(in the rows, 128 means zero)
Known rows, with every step that occurs:
neke -> tuduf -> zikas -> gadi -> kamaf: [160 130  86 120  87  86 174 128 115 177 148 119 131 144 102 142 154 124
 152 103 136]
soru -> zikas -> gadi -> kamaf -> foro: [153 172  88  87 130 111 139 126 122 227 134 109 143 146 114 103 158  90
 117 143 109]
neke -> tuduf -> foloro -> foro -> kamaf -> gadi: [164 111 154 160 108  88 169 109  51 109 202  76 133 129  97 166 117 125
 143 126 112]
zikas -> gadi -> kamaf: [148 150 100  86 118 104 144 128 135 164 129 108 146 144 123  72 148 102
 133 110 139]
foro -> neke: [112 111 160 136 147 140 146 131 106 140 149 125 160 138 128 127 121 125
 129 131 123]
foro -> foloro: [123 113  81 130 152 128 158 131 121 130 167 122 114 151 125 138 121 118
 128 124 137]
zikas -> gadi -> kamaf -> foro: [157 161  87  92 116 113 122 110 112 210 143 117 154 133 125  75 148  99
 117 125 115]
foloro -> foro -> neke -> tuduf -> zikas -> gadi: [145 106 158 142 154  91 181 106  98 136 167  99 120 136  98 170 127 134
 147 142 100]
tuduf -> foloro -> foro -> kamaf -> gadi: [154 136 157 147 141  95 150  94  42 104 195  84 142 121 107 142 107 119
 114 148 106]
soru -> zikas -> gadi -> kamaf -> foro -> foloro: [148 158  40  89 154 111 170 132 114 230 172 104 129 171 111 111 148  80
 118 139 118]
neke -> foro -> kamaf -> gadi -> zikas: [146 111 142 120 105  95 163 109  41 212 190 107 128 144 125 115 108  75
 121 138 118]
kamaf -> foro -> neke -> tuduf -> foloro -> soru: [160 112 176 186 141 111 144 119  92 191 170 105 139 120  94 168 114 152
 132  89  82]
neke -> tuduf -> zikas: [138 106 116 160  96 108 159 128 107 143 148 139 113 130 106 196 137 149
 148 120 122]
neke -> tuduf -> foloro -> foro -> kamaf: [155 109 159 161 125 102 181 116 114  97 207  82 115 122  92 155 135 145
 145 122 133]
foro -> kamaf: [121 126 143 129 117 134 154 126 107 131 189 124 135 141 145 126 132 128
 139 119 148]
kamaf -> gadi -> zikas: [144 126 135 116 124 101 154 112  61 144 136 128 133 133 115  91 116  90
 125 146 104]
soru -> zikas: [123 140 129 122 140 124 144 146 138 147 117 122 117 141 118 152 138 119
 129 145 122]
gadi -> kamaf: [144 146  91 116 109 122 133 136 122 137 136 117 163 130 111 101 149 111
 129 113 143]
kamaf -> foro: [135 140 116 135 126 137 108 110 105 174 142 136 137 117 129 131 131 122
 113 144 103]

Rows:
[131 123  69 137 151 138 137 112  95 175 180 132 124 143 129 141 122 112
 111 139 109]  kamaf -> foro -> foloro
[144 148 112 118 136 115 151  95  60 232 177 135 182 135 113 119 137 112
 107 142  98]  tuduf -> zikas -> gadi -> kamaf -> foro -> neke
[169 188 100 100 148  88 129 127 123 225 127  94 127 140 110 117 145  99
 126 101  98]  foloro -> soru -> zikas -> gadi -> kamaf -> foro
[151 133 152 120 144  96 177  94  38 102 205  94 133 129 113  96 117  87
 129 155 110]  foloro -> foro -> kamaf -> gadi -> zikas
[121 122 150 142 146 149 125 112  83 186 163 133 166 127 131 128 122 121
 112 145  96]  kamaf -> foro -> neke
[169 162  51 108 159  92 142 112 108 206 176  94 125 149 118 101 128  99
 124  78 111]  zikas -> gadi -> kamaf -> foro -> foloro -> soru
[170 140  76 124  84  95 155 110  91 225 164 127 140 133 103 145 155 119
 137 119 110]  neke -> tuduf -> zikas -> gadi -> kamaf -> foro
[157 163  78 111 117 101 135  95  80 219 156 136 150 125 112 121 146 114
 107 139 106]  tuduf -> zikas -> gadi -> kamaf -> foro
[171 110 167 150 121  78 208 102  47 112 218  82 121 128  80 118 121 105
 142 142 107]  neke -> tuduf -> foloro -> foro -> kamaf -> gadi -> zikas
[191 162 114 131 125  70 158 134 132 234 140  82 114 139  79 141 149 120
 138  86  93]  neke -> tuduf -> foloro -> soru -> zikas -> gadi -> kamaf -> foro
[157 166  43 134 161 106 152 139 102 198 171  95 130 150  95 155 138  97
 125  99 108]  gadi -> kamaf -> foro -> foloro -> soru -> zikas
[167 146 130 122 135  93 166 144 112 243 152  84 146 157 100 136 150 104
 156  84  96]  foloro -> soru -> zikas -> gadi -> kamaf -> foro -> neke -> tuduf
[143 136 139 129 128 104 142 105  44  98 188  88 146 130 130 142 114 103
 131 142 114]  foloro -> foro -> kamaf -> gadi
[160 178 110  94 148  80 148 143 147 179 114  88 119 152 108 112 144 105
 143  86 123]  foloro -> soru -> zikas -> gadi -> kamaf
[133 100  74 134 145 114 143 129 121 197 158 106 104 148 120 162 107 104
 112 127 132]  neke -> foro -> foloro
[165 124  26 129 108  94 184 114  85 226 200 121 125 159 101 155 149 109
 137 113 119]  neke -> tuduf -> zikas -> gadi -> kamaf -> foro -> foloro
[138 139 112 131 125 144 131 120  75 196 170 121 202 127 111 101 142 106
 113 129 111]  gadi -> kamaf -> foro -> neke
[130 125 138 128  98 120 143 120  48 144 183 118 150 148 149 136 115 108
 137 122 128]  foro -> kamaf -> gadi
[165 117 136 129 115 109 168 119  98 232 177 103 170 142  93  96 145 116
 128 115 106]  zikas -> gadi -> kamaf -> foro -> neke -> tuduf -> foloro
[150 155  89 114 191  96 152 123 123 218 157  99  80 162 127 154 116 107
 124 111  90]  kamaf -> foro -> foloro -> soru -> zikas -> gadi
[144 111 124 130 106  91 167 120 119 169 142 133  95 143 118 168 135 142
 151 118 120]  neke -> tuduf -> zikas -> gadi
[153 149  30 114 141 101 162  98  72 221 195 130 137 149 110 132 138 105
 106 135 114]  tuduf -> zikas -> gadi -> kamaf -> foro -> foloro
